Each row comes from the steps of one path. Every step used is in the known rows, and no mark comes twice. Write the path behind each row, first mark first.
Known rows:
kunuz zigi kagon pugu difol gosa: [ 0.18  0.11  0.05  0.06 -0.10  0.01  0.09  0.14  0.08 -0.25  0.35 -0.10
 -0.21 -0.09 -0.12 -0.08 -0.24 -0.05 -0.16  0.03 -0.16 -0.04]
zovi kagon zigi kunuz: [ 0.51  0.29  0.24 -0.26  0.12 -0.33  0.74 -0.11  0.00 -0.06  0.06 -0.44
 -0.32 -0.54  0.37  0.25  0.27  0.03  0.40 -0.44  0.14  0.23]
difol gosa kunuz pugu zura: [-0.43 -0.15 -0.22 -0.21 -0.05  0.33 -0.15 -0.07 -0.13  0.22 -0.06  0.46
  0.44  0.54 -0.31 -0.34  0.14  0.17 -0.33  0.29  0.08 -0.06]
vana zigi kunuz pugu difol gosa: [-0.41 -0.33 -0.12  0.42  0.25 -0.13  0.29 -0.19 -0.67  0.06  0.11  0.00
  0.11 -0.13  0.29  0.00 -0.15 -0.01 -0.08  0.07 -0.37 -0.09]
pugu difol gosa kunuz: [-0.32 -0.07 -0.07  0.08  0.04  0.11 -0.07  0.11 -0.18 -0.07  0.26  0.02
 -0.17  0.28 -0.08 -0.16 -0.16 -0.17  0.08  0.06  0.08 -0.09]
difol pugu zura: [-0.28  0.10 -0.13 -0.16 -0.08  0.01 -0.34 -0.09  0.08  0.49 -0.44  0.49
  0.55  0.37  0.03 -0.14  0.16  0.01 -0.53 -0.03  0.33 -0.18]
gosa kunuz pugu zura: [-0.35 -0.07 -0.23 -0.31 -0.05  0.34 -0.25 -0.09 -0.01  0.24 -0.26  0.51
  0.54  0.44 -0.25 -0.26  0.25  0.24 -0.31  0.18  0.10 -0.09]
zigi kunuz pugu zura: [-0.17 -0.03  0.05 -0.09  0.19  0.22  0.03 -0.28 -0.03  0.49 -0.46  0.58
  0.73  0.06  0.05 -0.03  0.26  0.14 -0.23  0.02 -0.05 -0.04]
vana zigi kagon pugu zura: [ 0.07  0.31 -0.41 -0.29 -0.08 -0.19 -0.01 -0.16  0.18 -0.26 -0.06  0.18
 -0.08 -0.08 -0.01  0.07 -0.07  0.24 -0.63 -0.32  0.24 -0.14]
difol pugu: [ 0.00  0.00 -0.07 -0.01 -0.17 -0.16 -0.37 -0.14 -0.11  0.42 -0.26  0.15
  0.33  0.22  0.09  0.07  0.10 -0.19 -0.07 -0.13  0.20 -0.09]
vana zigi sunek: [ 0.04 -0.16 -0.20  0.06 -0.24 -0.36 -0.21  0.07  0.39 -0.52 -0.51 -0.25
 -0.35 -0.11  0.11  0.22  0.07 -0.04  0.39 -0.24  0.54 -0.18]
kagon zigi: [ 0.33  0.22  0.09 -0.16  0.09 -0.28  0.14  0.24  0.07 -0.18 -0.15 -0.32
 -0.26 -0.18  0.16  0.26  0.23  0.02  0.21 -0.17  0.31  0.09]
gosa kunuz pugu: [-0.11 -0.21 -0.17 -0.15 -0.11  0.21 -0.28 -0.16 -0.21  0.17 -0.05  0.14
  0.31  0.28 -0.19 -0.08  0.20  0.05  0.17  0.08 -0.07  0.03]
zovi kagon zigi kunuz pugu difol gosa: [-0.08  0.01  0.30  0.13  0.17 -0.08  0.91 -0.01 -0.70  0.00  0.44 -0.52
 -0.19 -0.22  0.30 -0.13  0.08  0.12  0.10  0.09 -0.15  0.18]
gosa kunuz zigi: [ 0.18 -0.18 -0.31 -0.38 -0.26  0.09 -0.56  0.16  0.67 -0.10 -0.26  0.33
  0.05  0.11 -0.23 -0.04  0.12  0.00  0.27  0.00 -0.10 -0.06]
pugu difol gosa kunuz zigi kagon: [ 0.08  0.05 -0.05 -0.25 -0.30  0.06 -0.06  0.37  0.21 -0.12  0.26 -0.01
 -0.27  0.15 -0.12 -0.35 -0.21  0.30 -0.13  0.07 -0.09  0.27]
vana zigi kunuz pugu difol gosa sunek: [-0.37 -0.21 -0.02  0.58  0.32 -0.16  0.05 -0.26 -0.32  0.23  0.12 -0.10
 -0.21 -0.14  0.24  0.24 -0.28 -0.13 -0.10  0.15 -0.23  0.02]
pugu difol gosa: [-0.25  0.03  0.15  0.26  0.09 -0.07  0.04  0.11 -0.19 -0.02  0.07  0.01
 -0.17  0.03  0.09  0.05 -0.11 -0.17 -0.11  0.03  0.08 -0.14]
pugu zura: [-0.14  0.19 -0.06 -0.24  0.00  0.05 -0.26  0.00  0.38  0.15 -0.48  0.50
  0.22  0.15 -0.02  0.08  0.24  0.05 -0.42 -0.11  0.33 -0.19]
kagon pugu: [ 0.32  0.16 -0.08 -0.02  0.00 -0.08 -0.25 -0.26  0.21 -0.18 -0.04  0.04
  0.03 -0.19 -0.15  0.40  0.09 -0.43  0.17 -0.31  0.13 -0.31]
vana zigi kunuz pugu difol: [-0.35 -0.23 -0.11  0.33  0.27 -0.12  0.23 -0.19 -0.60  0.14 -0.21  0.08
  0.29 -0.23  0.45  0.07 -0.04  0.08 -0.03 -0.04 -0.37 -0.07]
kunuz zigi: [ 0.29 -0.08 -0.14 -0.25 -0.23 -0.09 -0.47  0.15  0.67 -0.02 -0.47  0.30
  0.06 -0.10 -0.08  0.16  0.19 -0.03  0.10 -0.06 -0.08 -0.13]
kunuz pugu difol gosa sunek: [-0.30 -0.04  0.21  0.42  0.16  0.05 -0.19 -0.06 -0.18  0.28  0.14 -0.14
 -0.22  0.16 -0.01  0.17 -0.15 -0.18 -0.18  0.31 -0.01  0.02]

Write each row's path:
[-0.11 -0.27 -0.18 -0.11 -0.13  0.17 -0.31  0.29  0.30 -0.17  0.02  0.19
 -0.02  0.19 -0.19 -0.25 -0.11 -0.02  0.12  0.20 -0.20 -0.11]  pugu difol gosa kunuz zigi
[-0.12 -0.01  0.31  0.23  0.42  0.03  0.49  0.04 -0.59  0.20 -0.07 -0.21
  0.33 -0.21  0.38  0.00  0.09  0.12  0.19  0.06 -0.21  0.14]  kagon zigi kunuz pugu difol
[ 0.46  0.24  0.33 -0.29 -0.31 -0.27  0.52  0.29  0.37 -0.57 -0.11 -0.86
 -0.63 -0.22  0.10  0.06  0.34  0.10  0.62 -0.20  0.78  0.14]  zovi kagon zigi sunek
[-0.35 -0.12  0.12  0.30  0.08  0.09  0.10  0.01 -0.51  0.12  0.12  0.00
  0.11  0.16  0.02 -0.06 -0.04 -0.04 -0.17  0.27 -0.12 -0.07]  kunuz pugu difol gosa
[-0.41 -0.13 -0.02  0.08  0.04  0.27 -0.08  0.02 -0.45  0.14  0.00  0.07
  0.28  0.24  0.03 -0.20  0.04  0.08  0.00  0.18 -0.13 -0.05]  gosa kunuz pugu difol
[ 0.35  0.06  0.19 -0.18  0.06 -0.15  0.67 -0.22 -0.38  0.13  0.08 -0.39
  0.05 -0.35  0.25  0.11  0.32  0.17  0.33 -0.15 -0.09  0.28]  zovi kagon zigi kunuz pugu
[-0.13  0.03  0.37  0.49  0.47  0.00  0.31 -0.02 -0.32  0.26  0.24 -0.39
 -0.20 -0.10  0.21  0.15 -0.16 -0.11  0.13  0.23 -0.08  0.23]  kagon zigi kunuz pugu difol gosa sunek
[ 0.21 -0.06  0.21  0.03  0.29 -0.08  0.35 -0.13 -0.37  0.23 -0.15 -0.14
  0.34 -0.23  0.20  0.14  0.24  0.07  0.42 -0.04 -0.14  0.24]  kagon zigi kunuz pugu
[ 0.10 -0.14  0.12  0.09  0.12  0.04  0.02 -0.36 -0.23  0.44 -0.27  0.23
  0.54 -0.14  0.10  0.19  0.20 -0.08  0.27 -0.08 -0.25  0.08]  zigi kunuz pugu
[ 0.00 -0.18 -0.25 -0.05 -0.07  0.21 -0.27  0.16  0.28 -0.34  0.23  0.14
  0.00  0.12 -0.33 -0.20 -0.16 -0.24  0.21  0.15 -0.26 -0.23]  kagon pugu difol gosa kunuz zigi
[-0.04  0.15 -0.02  0.04 -0.03  0.13  0.10  0.01 -0.27 -0.23  0.62 -0.18
 -0.28  0.16 -0.21 -0.21 -0.30 -0.11 -0.03 -0.04  0.04  0.05]  zigi kagon pugu difol gosa kunuz
[ 0.51  0.07 -0.22 -0.31 -0.30  0.04 -0.17  0.00  0.34 -0.33  0.43 -0.05
 -0.19  0.03 -0.41 -0.12 -0.17 -0.05  0.10 -0.10 -0.09  0.07]  difol gosa kunuz zigi kagon pugu
[ 0.33  0.32 -0.16 -0.44 -0.20  0.08 -0.19  0.01  0.62 -0.13 -0.16  0.37
  0.18  0.01 -0.25 -0.08  0.05  0.21 -0.48 -0.11  0.10 -0.07]  kunuz zigi kagon pugu zura
[-0.07 -0.29  0.10  0.00 -0.25  0.23 -0.26  0.45  0.59 -0.43 -0.19 -0.11
 -0.10  0.24 -0.26 -0.35 -0.06 -0.09  0.57  0.26  0.27 -0.08]  pugu difol gosa kunuz zigi sunek
[-0.03  0.19 -0.12  0.35  0.08 -0.31 -0.02 -0.13 -0.06 -0.21  0.47 -0.39
 -0.76 -0.15  0.08  0.28 -0.47 -0.11 -0.34 -0.07  0.09  0.02]  vana zigi kagon pugu difol gosa sunek
[ 0.27  0.25  0.06 -0.07 -0.10  0.01 -0.02  0.13  0.19 -0.22  0.09 -0.08
 -0.08 -0.20 -0.01  0.00 -0.15  0.05 -0.16 -0.12 -0.15 -0.05]  kunuz zigi kagon pugu difol
[ 0.53  0.14 -0.03 -0.41 -0.39 -0.17 -0.25  0.21  0.58  0.02 -0.22  0.06
 -0.19 -0.11 -0.03  0.03  0.04  0.31 -0.12 -0.18  0.00  0.28]  kunuz zigi kagon
[ 0.19  0.19  0.14  0.20 -0.02 -0.01 -0.20  0.06  0.37 -0.08  0.36 -0.20
 -0.48 -0.07 -0.17  0.13 -0.36 -0.12 -0.21  0.11 -0.05  0.09]  kunuz zigi kagon pugu difol gosa sunek
[-0.23 -0.08  0.32  0.54  0.35  0.09  0.00 -0.23 -0.21  0.42  0.12 -0.04
 -0.02 -0.03  0.07  0.19 -0.19 -0.25 -0.01  0.18 -0.13  0.08]  zigi kunuz pugu difol gosa sunek
[ 0.19  0.17 -0.05 -0.14 -0.11  0.15 -0.06  0.12  0.15 -0.29  0.26 -0.05
 -0.07 -0.05 -0.13 -0.20 -0.21  0.02 -0.04 -0.09 -0.16 -0.01]  gosa kunuz zigi kagon pugu difol
